Each row was made from one path, in order. Every step used is in the known rows, and no mark comes twice. Write each row's path.
Known rows
vevot-baner-mududon: [-2.010  3.162  3.330  5.078  0.116 -2.824 -1.167 -0.876  5.267  2.847
  2.365 -1.129  4.015 -3.049 -1.217  1.676  1.824 -0.989 -0.332  1.664
 -2.678  5.906 -0.345]
vevot-baner-reto: [-1.601  3.534  2.721  3.249 -0.335  4.760 -1.511 -3.854  5.165  3.223
  2.355  0.786  3.913 -2.353 -1.636  3.316  2.955 -1.380 -4.297  1.852
  0.254  0.120 -0.683]
vevot-baner-vaboz-gegig: [-0.740  3.146  4.044  3.175  0.148  4.098 -2.508 -0.581  5.889  5.099
  2.431 -1.678  4.391 -0.468 -0.570  1.451  1.573 -0.609 -0.408  2.500
  1.683  0.095 -0.714]
gegig-vaboz: [-0.684  4.512  2.277  7.077 -0.345  3.054  0.039 -4.026  4.737  3.145
  1.689 -1.387  6.830  0.787  1.015 -1.234  0.026 -0.603 -1.617  2.176
 -7.717  1.275 -1.801]
reto-baner-mududon-gegig: [-1.245  4.098  2.565  2.363 -0.729 -6.906 -0.071  1.201  5.235  2.131
  2.229 -1.292  4.255 -5.012 -0.038 -0.457 -2.584 -0.285  1.485  3.496
  1.993  3.971 -1.233]
mududon-baner: [-2.140  3.922  2.785  4.072  0.002 -2.648  0.056 -0.222  7.892  2.936
  1.708 -1.188  5.069  1.287 -0.032  1.085 -0.261 -0.998 -5.513  2.268
 -0.994  0.076 -1.496]
reto-baner: [-0.809  4.524  2.073  5.220 -1.092 -0.921 -0.393 -0.152  6.430  3.027
  0.982 -2.005  6.109 -1.215 -1.692  1.075 -1.034 -0.246  1.803  1.925
 -2.682  1.292 -1.843]
vevot-baner-vaboz: [-0.947  3.048  4.115  6.051  0.110  1.491 -2.916 -0.989  4.759  4.272
  3.098 -1.584  5.082 -0.451  1.252  3.025  0.445 -1.175 -1.707  1.252
 -2.222  1.407 -0.205]
gegig-mududon-baner-vaboz: [-2.003  3.974  1.286  7.137 -0.363 -4.831 -3.133  0.843  5.889  4.405
  2.132  0.054  6.531  1.394  2.963 -0.104 -1.403 -0.430 -5.578  1.279
 -0.217 -0.745 -1.837]
mududon-gegig: [-1.649  4.032  3.052  1.086 -0.374  0.109  2.060 -2.417  6.494  2.753
  3.054 -1.259  4.582 -1.265  1.360 -0.569 -2.116 -0.324 -4.580  4.070
  1.777 -0.605 -1.234]
vaboz-baner: [-1.550  4.427  2.249  0.641 -1.124  1.416 -0.048 -0.161  6.978  1.846
  1.467 -0.343  5.118  0.349 -0.628  1.745  1.735  0.577  1.753  4.605
 -0.831 -0.850 -1.422]
baner-guror: [-1.806  4.467  3.023  3.142 -0.498  1.552 -1.104 -3.852  6.525  2.890
  1.942 -1.027  5.451 -0.981  2.040  1.541 -0.170 -2.108  0.318  2.943
  1.489 -1.713 -1.075]
rokem-baner-vaboz: [-1.112  3.657  3.044  6.183  1.122 -0.045 -2.079 -1.361  4.650  4.560
  2.229 -1.226  5.589  2.635  0.907  2.607 -1.119 -0.735 -0.262 -0.579
 -1.705  0.347 -1.074]
rokem-gegig-vaboz-baner: [-0.714  4.452 -0.338  3.051 -1.727  0.893 -0.011 -1.831  3.648 -0.676
  1.478  0.430  7.362  1.474  1.082  2.698  2.284  0.571 -0.328  3.884
 -4.245  0.547 -1.505]
baner-vaboz-gegig: [-0.810  3.877  3.578  2.347  0.289  3.944 -2.454 -2.869  6.172  4.664
  1.880 -1.941  4.484  1.221  0.949 -0.769 -0.595 -0.396  1.260  3.367
  4.420 -1.045 -1.703]
vaboz-gegig-mududon-baner: [-2.334  4.318  0.089  2.687 -0.859 -1.785  0.282  1.226  8.761  4.585
  0.825 -0.187  5.897  1.300 -0.888 -2.541  0.842  0.421 -5.694  2.994
  1.689 -0.941 -2.685]
vaboz-gegig: [-1.458  4.222  2.686  1.030 -0.255  4.134  0.842 -3.123  7.890  4.063
  1.290 -1.855  4.647  0.675 -1.567 -1.455  0.711  0.048 -0.279  3.917
  2.562 -0.086 -2.047]
mududon-gegig-rokem: [-2.829  4.319  3.071 -2.254  0.172  1.244  1.465 -2.201  6.038  3.516
  3.091  0.118  4.043 -1.390  0.787  0.822 -2.606 -1.195 -6.163  2.771
 -0.196 -0.858 -1.687]
vaboz-gegig-mududon-baner-guror: [-2.562  4.641  0.484  1.978 -1.114 -1.690 -0.970  0.639  8.664  4.515
  0.854  0.569  6.141 -0.335  1.511 -1.188  0.963 -1.315 -3.875  3.414
  4.650 -3.920 -2.282]
baner-mududon: [-2.126  3.942  3.017  4.428  0.159 -2.931 -1.172 -3.133  5.548  2.506
  1.725 -1.332  4.119 -1.230 -0.165 -0.535 -0.075 -0.728  1.282  2.443
  0.444  5.174 -1.341]
mududon-gegig-rokem-baner-guror: [-3.076  4.434  2.775 -2.599  0.803 -0.052  0.842 -1.035  5.485  4.022
  2.967  1.371  4.352 -1.403  1.670  3.935 -1.880 -2.741 -4.771  0.248
  0.491 -3.380 -1.168]
vaboz-gegig-rokem-baner-guror: [-2.900  4.665  2.296 -2.280  0.850  4.200 -0.699 -1.729  6.870  5.370
  1.046  0.630  4.388  0.456 -1.400  3.184  1.144 -2.407 -0.295  0.007
  1.515 -3.026 -2.049]
baner-vaboz-gegig-guror: [-0.322  4.051  2.040  3.426  0.012  4.684 -2.774 -4.107  4.313  4.601
  2.653 -2.623  4.658  1.432  1.384 -1.239 -0.721 -0.874 -2.401  2.058
  1.326 -4.488 -1.935]
vaboz-baner-mududon-gegig: [-2.055  4.033  2.986 -1.792 -0.791 -4.775  0.543  1.218  5.836  0.824
  2.692  0.301  3.362 -3.657  0.863  0.217  0.294  0.408  1.217  6.008
  3.815  1.488 -0.897]
rokem-baner-guror: [-1.841  4.306  2.251  3.737  0.314  0.236 -0.418 -1.970  6.042  3.467
  1.638 -0.378  5.751  0.768  0.485  3.229  0.909 -2.144 -0.020  0.119
 -0.835 -1.335 -0.976]

Write each row's path
[-2.671  4.082 -1.734  5.083 -1.325 -6.135  0.120 -0.207  6.035  1.143
  1.631  0.470  7.450  2.134  1.212  1.681 -0.375 -0.152 -8.768  1.287
  0.356  1.704 -1.933] -> rokem-gegig-mududon-baner
[-1.843  4.570  0.049  2.585 -1.076  2.606  0.305 -2.037  7.558  4.837
  0.883 -0.638  6.023  0.694 -1.084 -3.321  0.854  0.929 -1.608  3.220
  1.252  0.447 -2.722] -> vaboz-gegig-mududon
[-2.223  4.040  2.269  2.752  0.021  0.286 -1.506 -2.599  6.666  2.578
  1.639  1.086  3.660 -0.093 -0.150  1.960  1.021 -1.642 -7.075  2.511
  3.568 -2.217 -1.654] -> mududon-baner-reto
[-1.775  4.148  1.713  3.191  0.550  3.374 -0.664 -4.232  5.002  3.444
  1.581  1.004  4.388  1.059 -1.615  3.024  1.595 -0.906 -3.033 -0.103
  1.134 -0.713 -1.590] -> rokem-baner-reto
[-2.902  4.275  2.093  1.359  1.037  1.481  0.549 -1.433  5.786  4.572
  1.676  0.334  4.985  2.233 -2.024  3.433 -0.438 -1.132 -3.549 -1.503
 -5.630  0.795 -1.961] -> gegig-rokem-baner
[-0.644  4.577  1.894  0.878 -1.310  1.394  1.569 -0.014  5.085  1.450
  2.652  0.366  5.891 -1.268  2.230 -0.498  0.540  0.710 -1.674  5.864
 -4.076 -2.346 -1.333] -> mududon-gegig-vaboz-baner
[-0.397  3.898  1.408  3.810  0.795  3.253 -2.311 -2.444  3.975  5.341
  2.409 -2.078  5.073  3.115 -0.163  0.410  0.013 -0.742 -2.798 -0.647
 -1.069 -4.469 -1.811] -> rokem-baner-vaboz-gegig-guror
[-0.774  4.816  2.152 -0.038 -1.554  1.540  0.171 -0.381  4.918  1.381
  2.692  0.879  5.990 -2.860  4.252  0.768  0.852 -1.101  0.297  6.127
 -1.321 -5.087 -0.904] -> mududon-gegig-vaboz-baner-guror
[-2.890  4.235  2.356 -1.691  0.958  0.013  2.102 -0.623  5.645  4.178
  2.887  0.800  4.202  0.352 -0.531  2.602 -1.892 -1.126 -6.940 -0.140
 -2.433 -0.631 -1.586] -> mududon-gegig-rokem-baner
[-1.651  3.971  1.640  2.300 -0.206 -3.951  0.034 -3.258  3.538  1.854
  3.842 -1.386  3.651 -2.701  2.035 -1.958 -2.059 -1.066 -5.435  2.783
  0.396 -0.026 -1.203] -> baner-mududon-gegig-guror
[-1.183  3.540  1.726  4.848 -0.624  2.352 -3.065  0.338  5.502  6.034
  2.245 -0.578  5.873 -0.439 -0.012 -0.333  1.310  0.321 -2.047  1.814
  0.371  0.492 -1.390] -> vevot-baner-vaboz-gegig-mududon
[-1.551  3.641  3.723  5.500  0.534 -2.983 -3.098 -0.035  6.107  3.664
  2.252 -1.346  4.879  1.783  2.254  1.787 -1.571 -1.369 -3.963  1.726
  0.949 -1.138 -1.184] -> mududon-baner-vaboz
[-1.678  3.684  3.281  3.992 -0.549  1.767 -1.268 -1.611  6.151  3.425
  2.529 -0.807  5.408 -2.439  0.804  3.664  2.178 -2.509 -1.451  2.137
 -1.339 -0.830 -0.100] -> vevot-baner-guror
[-1.344  3.615  3.646  2.667  0.429 -0.208 -2.604  0.433  7.352  4.515
  1.787 -1.515  4.262  1.778  1.050  0.246 -0.558 -0.889 -2.676  3.189
  4.801 -2.250 -1.665] -> mududon-baner-vaboz-gegig
[-0.683  4.302  2.400  3.981 -0.426  1.702  1.855 -3.081  4.575  2.837
  3.005 -0.922  6.033 -0.822  2.692 -1.834 -1.345 -0.514 -4.648  3.824
 -4.629 -0.243 -1.424] -> mududon-gegig-vaboz
[-1.269  4.246  1.116  4.179 -0.626  2.129 -2.510 -2.064  5.968  5.686
  1.510 -0.762  6.094  1.052  1.251 -2.556 -0.775  0.462 -0.159  2.717
  3.510 -0.582 -2.459] -> baner-vaboz-gegig-mududon
[-1.787  4.656  2.473  0.005 -1.500  1.501 -1.258 -0.931  6.917  1.488
  1.548  0.282  5.386 -1.380  1.235  2.920  1.851 -1.130  3.319  4.980
  2.067 -3.821 -1.018] -> vaboz-baner-guror
[-2.796  4.588  0.261  4.977 -1.121 -4.243 -1.473  0.386  7.471  3.469
  1.535  0.576  6.688 -0.453  2.871  0.520 -0.074 -1.803 -4.987  2.060
  0.898 -2.618 -1.743] -> gegig-mududon-baner-guror
[-0.922  3.831  2.111  3.461  0.060  0.342 -3.182 -0.979  5.446  4.337
  2.460 -2.012  4.478  2.296  1.414 -0.475 -0.472 -1.348 -6.536  1.870
  1.603 -5.779 -1.883] -> mududon-baner-vaboz-gegig-guror
[-1.531  4.182  1.474 -1.084 -1.069 -3.981  0.101 -0.165  3.922  0.584
  3.471 -0.233  3.545 -2.979  1.392 -0.477  0.253  0.011 -2.437  4.774
  0.676 -1.991 -1.031] -> vaboz-baner-mududon-gegig-guror
[-2.121  3.785  3.417  1.461  0.080 -4.514  0.629 -2.002  5.499  2.084
  3.048 -0.849  3.451 -3.157  1.526 -1.257 -2.004 -0.550 -1.910  3.967
  3.320  3.519 -0.987] -> baner-mududon-gegig
[-1.199  4.210 -0.090  3.673 -1.239 -3.222 -1.383 -1.373  2.613 -1.264
  1.356  0.720  6.349 -0.561  0.914  1.951  2.346  0.225  2.430  3.808
 -2.955  4.490 -1.222] -> rokem-gegig-vaboz-baner-mududon
[-2.038  4.175  2.587  1.325 -0.636 -3.338 -1.261  0.067  6.030  1.105
  1.385 -0.042  3.993 -1.765 -0.741  0.966  1.971  0.364  4.663  4.629
  0.900  3.232 -1.237] -> vaboz-baner-mududon
[-2.100  3.716 -0.756  6.329 -0.807 -6.403 -2.741  0.064  4.455  1.982
  2.207  0.303  7.327  2.546  3.545  2.274 -1.553 -0.495 -7.194  0.909
  2.392  0.741 -1.610] -> rokem-gegig-mududon-baner-vaboz
[-1.093  4.476  2.011  4.298 -0.725 -1.603 -1.518 -0.610  4.091  1.127
  1.270  0.221  5.645 -1.565  0.468 -0.555  2.438  0.233  4.202  4.193
 -5.608  3.198 -1.486] -> gegig-vaboz-baner-mududon
[-2.717  4.488 -0.047  4.279 -0.840 -1.396 -1.663 -1.874  6.450  3.444
  1.391  2.194  5.429 -0.068  0.429  0.047  1.025 -0.662 -8.073  1.889
  2.649 -1.650 -2.314] -> gegig-mududon-baner-reto
[-2.478  4.424  2.716 -0.853 -0.207 -5.428 -0.506  1.058  4.697  2.905
  2.174 -0.023  3.539 -5.206 -0.406  0.997 -3.025 -1.105 -0.080  1.931
  0.042  3.233 -1.840] -> reto-baner-mududon-gegig-rokem
[-1.186  4.074  2.733  4.357 -0.070 -2.751  0.407 -2.645  3.592  2.233
  2.884 -0.730  4.908 -2.950  2.487 -2.589 -1.317 -0.669 -2.081  3.583
 -3.066  3.816 -1.284] -> baner-mududon-gegig-vaboz
[-1.642  4.581  1.867 -0.545 -1.161  4.459 -1.422 -3.121  5.905  1.598
  1.468  1.806  3.943 -1.183 -0.753  2.702  2.948 -0.017  0.457  4.846
  3.756 -2.908 -1.605] -> vaboz-baner-reto
